What can hang from each mark
tuge: tisiz
viko: dopir tuge
zunim: daki tisiz viko
daki: dopir tuge
nepa: dopir tuge zunim
dopir: tisiz

Each row was made from one small tree. The marks that hang from a mark follow it in brackets, in alphabetical order. Every link used is in the known rows. Write each row's tree.
Known rows
zunim(viko(tuge)): [ 2.32 -1.66  0.55 -0.17 -1.42 -1.55 -0.07  0.36  0.86 -2.33  0.56  0.66
  0.02 -0.32  1.08 -2.79  3.16 -0.21 -1.87 -2.35  1.29]
daki(dopir): [ 0.71 -2.19  0.86  1.07 -0.58  0.41 -1.33  0.81  0.86 -1.08 -0.52  1.01
 -0.19 -0.07  0.72  1.55  3.04  0.24 -0.54 -0.72  2.50]
zunim(tisiz): [-0.05 -2.83  0.90 -0.01 -1.04 -1.38  0.34 -1.14  0.36 -2.05 -0.76  1.11
  0.45 -0.87  0.05  0.36  1.27  0.29 -1.48  0.73  1.19]
nepa(dopir zunim(daki viko)): [ 1.57 -2.14  2.17 -2.45  0.85 -3.08 -0.75  3.48  1.66 -1.10  0.16 -2.57
 -0.13 -0.72 -0.22 -0.28  5.46  0.42  0.19 -2.43  0.97]
nepa(zunim): [ 0.41 -1.81  0.51 -1.88  0.72 -2.26 -0.50  2.16  0.88 -1.60 -0.02 -0.33
  0.14 -0.88 -0.39  1.79  1.42  1.01 -0.09 -1.88  1.63]
nepa(dopir tuge(tisiz)): [-0.44 -2.72 -0.89  0.70 -2.12 -0.09 -3.32  0.95 -0.27 -3.81 -1.78 -0.11
 -0.89  1.15 -2.61 -0.91  1.71  0.03 -2.50 -1.63  0.43]
viko(dopir tuge): [ 2.10 -1.64 -0.54  1.06 -1.89 -1.62 -2.40 -0.05 -0.36 -4.14  0.93 -1.06
 -0.73 -0.62  0.07 -0.24  2.05  1.14 -1.56 -2.99  1.57]
tuge(tisiz): [ 0.64 -1.35 -0.05  1.12 -0.97 -0.61 -0.92  0.21  0.93 -3.22 -0.18  0.68
 -0.39  0.44  0.31 -0.98 -0.42  0.78 -1.78 -0.18  0.79]
viko(tuge(tisiz)): [ 2.26 -1.14 -0.41  1.71 -1.72 -1.07 -1.44  0.34  0.47 -4.75  0.39 -0.03
 -0.55  0.65 -0.09 -1.79 -0.04  0.13 -2.92 -1.77  0.21]
zunim(viko): [ 0.65 -2.15  0.93 -0.68 -0.78 -1.06  0.55  0.68  1.27 -0.68 -0.33  1.41
  0.28 -0.53  1.36 -2.14  2.56  0.48 -0.75 -0.82  1.82]
zunim(viko(dopir)): [ 0.77 -1.83  0.42  0.03 -1.11 -1.49 -1.06  0.01  0.47 -2.00  0.36  0.44
 -0.45 -0.69  1.07 -1.71  3.57  1.09 -0.46 -1.84  2.06]
viko(dopir(tisiz) tuge): [ 2.14 -1.94 -0.97  1.24 -1.44 -2.65 -2.59 -1.72  0.17 -4.48  0.84 -2.15
 -2.45  0.75 -0.34  0.52  2.26  0.74 -1.35 -2.75  0.83]
daki(dopir(tisiz) tuge): [ 1.56 -2.28 -0.48  1.47 -0.12  0.43 -1.29 -1.74  1.75 -1.86 -0.51  0.75
 -2.14  2.44  1.22  0.39  4.27 -0.63 -0.33 -0.45  1.62]
zunim(daki tisiz viko): [ 2.08 -2.09  3.04 -0.69 -0.67 -1.87  1.11 -0.60  1.71 -1.38 -0.05  0.56
 -0.06 -1.12  0.90 -2.77  3.21 -0.09 -1.06 -0.05  1.31]
viko(tuge): [ 1.98 -1.98  0.00  0.09 -1.57 -1.18 -0.99  0.72  0.50 -2.98  0.22  0.03
 -0.09 -0.56  0.35 -0.73  1.06  0.42 -1.75 -2.18  1.21]
viko(dopir): [ 0.44 -2.20 -0.08  0.46 -1.33 -1.08 -1.98  0.16  0.14 -2.54  0.31 -0.30
 -0.58 -0.74  0.26  0.37  1.64  1.78 -0.27 -1.48  1.99]
dopir(tisiz): [ 0.55 -2.73 -0.01 -0.32 -0.15 -1.86 -0.36 -0.75  1.50 -1.72 -0.67 -0.64
 -1.57  0.74  0.12  0.84  0.81  0.66 -0.23 -0.10  0.81]
zunim(daki tisiz viko(dopir tuge)): [ 3.63 -1.52  1.93  0.84 -1.64 -2.65 -0.90 -1.55  0.41 -4.03  1.42 -1.29
 -0.74 -0.99  0.38 -3.03  4.70 -0.04 -2.02 -2.37  1.24]
zunim(daki(dopir) tisiz viko(tuge)): [ 3.88 -1.77  2.74  1.59 -1.09 -1.11 -0.24 -0.84  0.87 -2.73  0.73  0.05
 -0.59 -0.36  0.99 -1.99  6.29 -1.68 -2.24 -1.78  1.74]
zunim(daki): [ 1.74 -1.86  1.96 -0.93 -0.60 -1.05 -0.20  1.59  2.02 -1.06  0.24 -0.80
 -0.56 -0.88  0.73 -1.00  0.68  1.40 -0.05 -0.70  1.70]
nepa(dopir tuge zunim(viko)): [-0.07 -2.72  0.12 -2.52 -0.37 -2.06 -1.93  2.59  0.10 -1.66 -1.69 -0.25
 -0.19 -0.18 -2.33 -0.74  5.36 -0.53 -0.95 -3.61  1.41]
nepa(dopir tuge zunim(daki tisiz)): [ 0.45 -3.21  1.34 -2.25 -0.44 -2.64 -2.20  1.60  0.11 -2.76 -1.44 -1.73
 -0.60 -0.89 -3.50  1.07  4.00 -0.11 -0.97 -2.30  0.90]

Which tree is each row?
[ 4.26 -1.55  1.97  1.29 -0.35 -1.70 -0.94 -0.40  2.25 -2.17  0.77 -1.63
 -2.55  1.46  0.95 -1.75  5.83 -1.40 -0.95 -2.57  1.25]  zunim(daki(dopir(tisiz)) viko(tuge))
[ 2.92 -0.62  0.60  0.87 -0.96  0.14 -0.70  0.05  2.32 -3.49  0.43  0.01
 -1.14  1.20  1.35 -3.88  0.67  0.78 -1.30 -0.34  0.90]  zunim(daki(tuge(tisiz)))
[ 2.26 -1.33  2.00 -0.17 -0.93 -1.82 -1.01  0.68  1.49 -1.92  1.11 -0.93
 -1.09 -0.97  1.24 -2.77  3.49  1.45  0.09 -1.90  2.01]  zunim(daki viko(dopir))
[-0.84 -3.67 -0.03 -1.86 -0.77 -2.24 -2.24  0.72 -0.81 -2.98 -2.22 -0.44
  0.00 -0.67 -3.67  2.00  3.89 -0.53 -1.57 -2.15  1.06]  nepa(dopir tuge zunim(tisiz))
[ 0.75 -2.29  0.88  0.69 -1.43 -2.03 -0.47 -2.09 -0.16 -2.84  0.08  1.05
 -0.05 -1.03  0.60 -1.31  4.35  0.43 -1.24 -0.73  1.75]  zunim(tisiz viko(dopir))
[ 2.29 -2.14  0.92  0.29 -1.61 -2.02  0.72 -1.72  0.15 -3.09  0.05  1.20
  0.34 -0.71  0.50 -2.49  3.76 -0.96 -2.92 -1.46  0.95]  zunim(tisiz viko(tuge))
[ 2.66 -1.13 -0.44 -0.47  0.18 -4.54 -1.70 -0.72  0.53 -4.31  1.31 -2.46
 -2.12  0.51 -0.51 -0.16  5.02 -0.26 -0.75 -4.41  0.80]  nepa(zunim(viko(dopir(tisiz) tuge)))
[ 3.76 -0.47  1.51 -1.04  0.00 -3.71 -1.60  1.74  0.94 -3.69  2.08 -2.55
 -1.05 -1.20  0.16 -1.74  4.74  0.53 -0.57 -4.96  1.79]  nepa(zunim(daki viko(dopir tuge)))
[ 3.17 -0.44  1.09 -1.40  0.46 -2.29 -0.84  1.00  1.81 -2.72  1.52 -1.09
 -0.96 -0.27  1.41 -3.10  5.31  1.07  0.53 -3.32  2.13]  nepa(zunim(daki(tuge) viko(dopir)))
[ 4.08 -0.24  1.51  1.06 -1.27 -1.68 -0.45  0.72  1.77 -4.08  1.23 -0.84
 -0.88  0.51  0.85 -5.04  1.84 -0.38 -2.56 -2.14  0.53]  zunim(daki viko(tuge(tisiz)))
[ 2.60 -1.55 -0.31  1.02 -1.33 -2.92 -1.66 -1.79  0.54 -3.96  0.90 -1.43
 -2.23  0.99  0.37 -1.90  4.29  0.02 -1.34 -3.05  0.88]  zunim(viko(dopir(tisiz) tuge))
[-0.88 -3.09 -0.44 -2.21 -0.34 -1.79 -2.65  2.84 -0.16 -2.16 -1.85 -0.93
 -0.40 -0.19 -3.10  1.70  3.42  0.23 -0.74 -3.36  1.44]  nepa(dopir tuge zunim)
[ 2.13 -1.92  2.50  0.20 -1.10 -2.31 -0.53 -1.41  0.81 -2.58  0.75 -0.46
 -0.69 -1.23  0.66 -2.43  4.20  0.67 -0.80 -0.88  1.73]  zunim(daki tisiz viko(dopir))
[ 3.85 -0.99  1.46  0.38 -1.59 -2.24 -1.48  0.44  0.97 -3.31  1.74 -1.68
 -1.14 -0.69  0.99 -3.45  4.01  0.74 -1.08 -3.62  1.78]  zunim(daki viko(dopir tuge))
[-0.37 -2.16 -1.02 -0.67 -0.69 -1.81 -3.35  2.36 -0.46 -4.10 -1.57 -0.92
 -0.94  0.71 -3.50  0.48  2.29 -0.05 -1.90 -2.89  0.48]  nepa(dopir tuge(tisiz) zunim)
[ 2.30 -0.63 -0.90  2.77 -2.13 -1.40 -3.11 -0.63 -0.36 -6.05  1.16 -1.04
 -1.12  0.58 -0.21 -1.40  0.91  0.82 -2.67 -2.80  0.70]  viko(dopir tuge(tisiz))
[ 3.39 -0.02  0.66  1.71 -1.26 -0.50 -1.40 -0.85  1.74 -4.24  1.32 -0.23
 -1.68  1.00  1.85 -5.95  3.52  0.79 -1.09 -1.63  1.19]  zunim(daki(tuge(tisiz)) viko(dopir))
[ 3.35 -1.77  2.35  1.13 -0.53  0.34  0.33 -1.62  1.83 -1.60 -0.02  1.69
 -0.40  0.57  2.15 -3.13  6.79 -1.22 -1.15  0.00  2.09]  zunim(daki(dopir tuge) tisiz viko)
[ 1.92 -1.12 -0.59  3.06 -0.85  1.59 -1.73 -0.66  1.08 -3.47 -0.14  1.73
 -0.99  2.05  1.34 -1.37  3.15 -0.44 -1.82 -0.28  1.51]  daki(dopir tuge(tisiz))
[ 4.09 -0.05  0.87  2.09 -1.68 -2.03 -2.00  0.00  0.93 -5.22  1.94 -1.80
 -1.66  0.29  0.71 -4.67  2.94  0.38 -2.31 -3.16  0.80]  zunim(daki viko(dopir tuge(tisiz)))
[ 1.95 -1.82  2.91 -0.15  1.11 -1.98 -0.54  0.94  1.06 -2.02  0.23 -0.82
 -0.48 -0.81 -0.51  2.61  4.50 -0.36 -0.29 -1.12  2.07]  nepa(zunim(daki(dopir) tisiz))
[ 2.24 -1.89  0.47  1.22 -2.00 -2.41 -1.07 -2.53 -0.65 -4.44  0.70  0.32
 -0.20 -0.67  0.43 -2.05  4.57 -0.32 -2.62 -2.33  1.16]  zunim(tisiz viko(dopir tuge))
[ 1.40 -1.75  1.55 -2.88  0.17 -2.04 -1.29  2.71  1.45 -1.60 -0.58 -0.85
 -0.97 -1.07 -2.32 -0.69  1.12  0.78 -0.07 -3.25  2.07]  nepa(tuge zunim(daki))
[ 0.32 -2.55  0.50 -2.11  0.49 -2.62 -0.98  2.75  0.62 -1.33 -0.41 -1.14
  0.35 -0.51 -0.26  0.54  5.36  0.06 -0.32 -2.23  0.84]  nepa(dopir zunim(viko))
[ 2.55 -2.05  1.45 -0.30 -0.85 -0.44  0.57 -1.44  1.73 -2.40 -0.07  0.74
 -0.17 -0.22  0.97 -2.46  2.28  0.35 -1.02  0.47  1.28]  zunim(daki(tuge) tisiz)
[ 3.14 -1.46  0.98 -0.32  1.64 -1.45 -1.25  0.25  2.68 -2.14  0.43 -1.57
 -2.53  1.92  0.43  0.95  5.06 -0.48  0.86 -1.81  1.50]  nepa(zunim(daki(dopir(tisiz) tuge)))
[ 2.77 -0.36 -0.44  2.40 -2.03 -1.65 -2.19 -0.80 -0.19 -5.51  1.48 -0.33
 -1.18  0.65  0.54 -3.55  2.92  0.09 -2.82 -3.21  0.73]  zunim(viko(dopir tuge(tisiz)))
